Each row comes from the steps of one walk. Every step used is in the known rows, and no mark comes twice. Write the walk behind each row, first mark first.
In the rows, zero is written as 128.
Known rows
z, h, w, y: [118  89 174 148 160 106  96 162 151 152 160 137 154 130 157 112 111 113
 127 183 113 163 130 179 135  81]
l, w, y: [153 108 119 117 146 108 145 174 172 169 162 138 161 140 125 116 109  88
 104 192 124 167  90 149  51 103]
z, e, n, y: [140 112  58 183 138 130 124 166  71  96 119 132 151 143 113 191 104 117
 115 108 154 150 164 105 113 153]
l, w, y, n, e, z: [154 104  79 132 121 124 186 187 169  95 112 119 147 132  75 151 145 113
 114 167 133 119 121  89 125 120]
z, h, w, y, n: [110  72 160 139 131 118  98 151 132  95 111 162 142 115 111 167  90 126
 141 191 162 149 121 179 112  91]
z, e, n: [121 124  66 146 131  87 147 135  82 119 137 117 159 134 136 183 114 162
 151 131 125 173 153 130 122 195]
w, l: [169 156 109 114 132 139 135 148 140 119 149 113 142 117 158  82 166 119
 149 187 135 126  65 125 145 121]
e, z, h, w, y: [123  89 166 149 154 100 107 165 159 152 158 131 151 128 148 114 131 115
 132 186 105 157 132 179 148  91]
z, e, n, y, w, h: [124  93  95 126 181  86 113 167  88  56 111 135 170 170 164 127 131 108
 114 113 168 138 174 118  76 142]
w, h: [107  74 123 112 150 101 143 172 155 111 123 114 138 181 158  77 140 105
 109 135 133 145 113 121  69 117]
h, w: [145 116 198 120 171 115 117 144 141 117 143 134 144 119 127 141 124 171
 146 142  80  98 141 123 153  91]
y, z, h: [ 85  48 118 148 125 157  92 116 112 110 145 117 120 131 139 117 165 154
 129 183 204 173 111 126 122  84]
w, y, z, e, n: [125 127  46 144 116  87 122 126  86 127 122 102 164 125 140 175 124 141
 160 141 167 174 155 148 130 202]
e, w: [144 117  85  99 126 115 127 151 138 142 137 136 169 158 101 168 139 145
 162 142 106 172 109 143 119 169]
l, w: [161 101 133  99 149 123 181 152 163 139 166 149 142 135  93 136 127 144
 104 180 113 132  84  82  31  95]
l, w, e: [161  84  95  72 165 106 177 173 143 127 143 107 166 120 101  48 137 121
 139 149 132 140 100  95  25 128]
z, e: [136 114 144 156 145  71 144 151  87 106  98 134 160 118 139 144 113 177
 137 149 136 140 129 173 101 146]
y, n, e, z: [145 103  81 137 119 136 177 180 152  76  99 109 139 132  80 158 154 131
 124 149 134 110 131  85 155 127]
l, w, e, n, y, z: [152 106  29 122 123 157 105 135 107 100 106  91 150 125  93 138 151 103
 142 123 219 126 141  78  97 145]
z, h, w: [108  75 209 142 173 122 109 132 133 117 164 150 132 121 138 129 129 182
 137 167  94 130 141 128 152  63]
h, w, y, n: [129  91 153 130 133 116 104 157 135  96 102 154 148 116 106 174  87 122
 147 177 153 135 121 176 114 106]
y, n, e, w, h: [110  77  72  99 137 101 145 179 163  92  96 139 165 185 125 112 118  97
 124 127 134 156 126 112  83 139]
n, y, z, h, w: [116  74 182 150 161 139  84 122 123 104 138 141 132 114 127 136 139 168
 140 158 142 114 151 120 161  63]
z, h, w, e: [124  67 146 102 182 105 125 160 121 110 138 104 159 112 132  42 138 150
 160 140 121 137 142 128 110 105]
w, e, z, h: [ 97  40 114 142 136 121 152 158 125 118 160 108 128 136 124  78 185 148
 136 179 147 176 114 129 117 111]

Which walk is each row?
[124  85 120 131 117 127 110 162 129  98 100 145 144 127 108 169  93 107
 136 180 177 154 105 176  92 116] : w, y, n
[127  67 135  99 172 110 112 147 120 106 128  96 158 104 130  41 150 145
 169 140 147 130 141 126 118 108] : y, z, h, w, e
[166 123 116 130 194 150  81 159  61  43 126 140 165 134 130 178 131 132
 118 119 177 119 170 103 116 110] : n, y, w
[149 122  72 132 117  84 110 138  98 118  79 141 186 130  96 184 132 157
 172 134 159 155 133 169 122 188] : n, y, z, e, w
[145 101  55 148 156 145 120 174  90  97 132 112 157 140 105 145 115  99
 132  95 142 137 170  82 122 145] : h, w, e, n, y
[ 89  56 100 145 119 140  81 123 125 133 145 126 140 136 142 118 155 129
 140 190 201 199 109 160 124 101] : e, w, y, z, h
[116  76 200 144 160 110 127 137 143 118 162 142 129 121 124 132 154 185
 144 174  87 119 142 125 168  77] : e, z, h, w
[144 122  52 112 115 137  81 141 146 128  96  96 170 132 122 131 145  93
 153 152 197 155 123 147 139 144] : n, e, w, y, z
[118  85  80 120 133  68 126 164 133 106  79 133 173 175 133 115 137 110
 140 124 158 152 133 152  77 165] : n, y, z, e, w, h
[158 103  96  73 195 111 114 167  84  69 126  92 181 117 138  66 149 130
 161 120 164 140 148 122  88 143] : y, w, e
[ 95  48 131 160 127 132 147 150 130 122 167 123 116 146 126 123 179 158
 124 190 140 174 111 127 131  99] : e, z, h
[185 176  81 128 163 123 104 140  73  65 135 134 174 108 165 131 154 123
 152 163 171 118 125 121 155 144] : z, e, n, y, w, l
[143 119 166 132 162 101 102 169 156 150 147 126 162 128 149 119 107 107
 130 165 101 142 130 176 138 102] : h, w, y
[ 94  53 112 162 134 145 154 161 137 104 157 124 124 144 122 116 165 146
 107 178 142 167 124  96 144  83] : n, e, z, h
[138 111  57 106 125 136 133 165 141  93  99 150 179 149  80 186 104 131
 146 134 129 157 126 109 133 148] : y, n, e, w
[159 103 120 103 149  89 172 175 149 116 125  81 152 118  97  81 189 144
 170 139  99 106 134 120 144 154] : h, w, e, z
[170 105  80 108 158 107 153 184 109  80 117  85 164 126  99 101 194 125
 156 128 148 116 149 112 126 162] : n, y, w, e, z
[140 114  86 119 117 138  79 136 138 130 106  85 148 124 136 119 153 100
 147 162 208 146 113 158 128 129] : w, y, z
[110  46 107 148 155 128 133 162 100  90 150 119 141 134 123  96 182 139
 132 166 168 166 138 119 120 105] : n, y, w, e, z, h
[151 115  81 137 130 135 179 184 158  98 122  94 145 143  95 135 169 128
 117 139 114 118 131  76 162 127] : n, e, z
[143 108  27 130 120 162  89 135  95  94  97  79 148 126 105 136 154 102
 150 111 225 130 148  92 124 151] : w, e, n, y, z
[129 100  86 135 139 171 138 176 131  48  91 133 147 130  96 156  85 120
 102 136 160 124 134  73 127  87] : y, n, e
[114  85 110 148 148 156 120 176 142  67 103 147 154 124 113 144  73 108
 101 158 155 138 145 103 140  67] : z, h, w, y, n, e
